Each row comes from the steps of one path. Every step used is in the known rows, and no mark comes twice. Write the path behind each row, first mark first.
Known rows
sanu -> sogum -> lufe -> tebota -> lega -> gula -> mirep: [-60  -3  48  39  40 -36  19 -16  -3  19   8 -43 -27 -27  -2   8   1   7
  17 -12]
lufe -> sogum: [ 25  16 -51 -60 -42   1 -11  -8 -15 -13 -20  25  27  -6  12  14 -14 -22
  -8  16]
lemi -> tebota -> sanu -> sogum: [-11  -9  -7  -8   3  32  21   6   8 -28 -77  -8 -16  33 -34 -21  31 -15
 -12  -6]
kovo -> lega -> gula -> mirep -> sogum: [  9  15   4   3 -23 -28 -43  27  -3  42  -7  -6 -44  16 -16  -5 -40  -7
 -27   1]
lufe -> tebota -> lega -> gula -> mirep -> sogum -> sanu: [-19  -2  13  37  54 -26 -23  14  13  42  12 -30 -29  -5  31 -31 -19  30
   8  13]
kovo -> lega -> gula -> mirep -> sogum -> sanu: [ 13  27  -8  12 -28 -17 -53  32  23  48  14 -27 -42   1  11 -38 -48   4
 -12   6]
lufe -> tebota -> lega -> gula -> mirep: [-27 -44  12  23  55 -53 -10   3   0   5  -9  -4 -17  11 -18   1 -17   1
  12  -3]
lega -> gula: [ 13   3  -1 -19 -23  18  -7 -38 -18 -27  -2  17   5  30 -26   2 -21 -14
   3 -16]
tebota -> lega -> gula -> mirep -> sogum -> sanu: [-10  -3  10   8  -2   3 -40  15  11  34  14 -21 -46  14  30 -37 -41  21
   6  12]
gula -> mirep -> sogum -> lufe: [ -3  28  -7 -12 -51  19 -37  -7 -24  16  25  26 -28  -4 -12  22 -27  -8
 -20  -9]
lega -> gula -> mirep -> sogum -> lufe -> tebota -> lemi: [-43   7  51  37  46 -40  -7 -12 -16  34  31 -32 -19   6 -16  23  12  15
  15 -12]
lemi -> tebota -> lufe -> sogum: [ 30 -42 -22 -45  28 -15  19  18   1 -14 -38  23  31  26 -18 -14  19   4
  31  37]
lemi -> tebota -> sanu -> sogum -> lufe: [-24   6  15  11  -7  38  30  -6  16 -16 -38 -14  -8  15 -38 -13  35 -10
   1  -8]
vura -> lega -> gula -> mirep -> sogum -> sanu: [ -4  13   8  16 -19   3 -37 -21  -6 -10  50 -39 -41 -10  17 -13 -51   2
 -17 -15]
mirep -> sogum -> lufe -> tebota -> lega: [  9   0  15  15  24  12  26  22   6  11   8  26  29 -11  33  23  30  25
  -5  14]
vura -> lega: [ 33 -28 -22 -27 -42  15   4 -10 -10 -80   3  30  22   3  -1  30 -11 -28
 -28 -22]
lufe -> tebota -> lega -> gula -> mirep -> sogum: [-24 -14  24  26  59 -37 -12  11 -12  34  -7  -9 -30  12   4   2 -12  20
  -7   8]
lufe -> tebota -> sanu -> sogum -> mirep: [  0  -8 -24  14 -10  21  24  10   8  -6 -26 -27 -12 -18   9 -28  27 -15
 -21 -11]
mirep -> sogum -> sanu: [ 40  35 -35 -28 -47  55 -23   3  -1  -4   1  18   6   3  35 -17 -10   8
 -16   2]
kovo -> lega -> gula: [ 33  -5  -2  -8 -30 -14  -8  10  16  -7 -13   9   9  24 -19  -6 -22 -19
  -8  -3]
lemi -> tebota -> lega -> gula: [  5 -49  25  -2  52   0  27  -5  15 -31 -23   3   4  52 -29 -26  12   8
  20   6]

Write each row's path
[ 13  38   0  11   6  21  14 -11 -14   8  23  26  29 -18   8  29  23   9
 -13  -8] | mirep -> sogum -> lufe -> tebota
[ 22  38  -2 -19 -51  51  -5 -12 -18  -2  21  37  11   2   6  24  -1   2
 -17  -6] | mirep -> sogum -> lufe
[-16  -8  10  24  25 -21  -8  29   0  30  12  15 -12 -16  13  23   4  15
  -9   9] | gula -> mirep -> sogum -> lufe -> tebota -> lega
[-27  -1  41  15  -7  -3 -23  -2  -8  36  31  -5 -42  12  -1   6 -33  16
   3   6] | tebota -> lega -> gula -> mirep -> sogum -> lufe
[-11  -2  -8  31  -1   3   4   2  17  -3  -6  21  26  -1 -24  16  15  -9
   3  -3] | sogum -> lufe -> tebota -> sanu
[ 44   0 -60 -55 -60  13  -5  -6  -5 -10  21   2  13 -22  25 -22 -15 -24
  -9  14] | lufe -> sogum -> mirep
[ 34 -30 -33 -35  23  -5   9  21  25  -5 -15   0  32   9   8 -47  11  14
  46  43] | lemi -> tebota -> lufe -> sogum -> sanu
[ 14 -34 -11 -14  29 -21  15  14  -4 -40 -35  19  38  19   0  25  43  -8
   5 -11] | lufe -> tebota -> lemi
[-40 -27  34  42  44 -49  -3 -10   8  15  31 -10  -9  -7 -20   9 -15   5
  24  -4] | sogum -> lufe -> tebota -> lega -> gula -> mirep
[-33  36  31  37  27 -20 -15 -38 -24  42  48 -16 -23 -14 -27  17 -15  11
  -1 -14] | lega -> gula -> mirep -> sogum -> lufe -> tebota
[-14  -3  18  11  15   6  49   7   6 -19 -16  -3  26 -32  31  20  40   6
   2  -5] | sanu -> sogum -> lufe -> tebota -> lega
[ 10  10 -12   6   0   4  16 -21  -2 -22  20  31  42 -19 -13  27  18  -9
   3 -16] | sogum -> lufe -> tebota
[ 30  29 -62 -50 -49  12 -21  -5  10  -6   1   1  29 -23  40 -21 -22 -11
   8  20] | lufe -> sogum -> sanu
[ 49 -55 -31 -42  13  -4  25  23  11  -9   4   2  14   9  -8 -48  16   1
  30  36] | lemi -> tebota -> lufe -> sogum -> mirep
[-21  21   4   2 -62  45   8  -5   2  -9 -29  -1  -8  -3  -5   9   8 -17
  -8 -11] | tebota -> sanu -> sogum -> lufe
[ -9  34   4   6  -4  18  36 -26 -12 -20  -1  -5  28 -39   4  27  34  -8
  -7 -25] | sanu -> sogum -> lufe -> tebota
[-18   6  24   3  11  -2  45  -2  -6 -28 -16 -21  32 -19  13  33  62  -3
  11 -21] | sanu -> sogum -> lufe -> tebota -> lemi
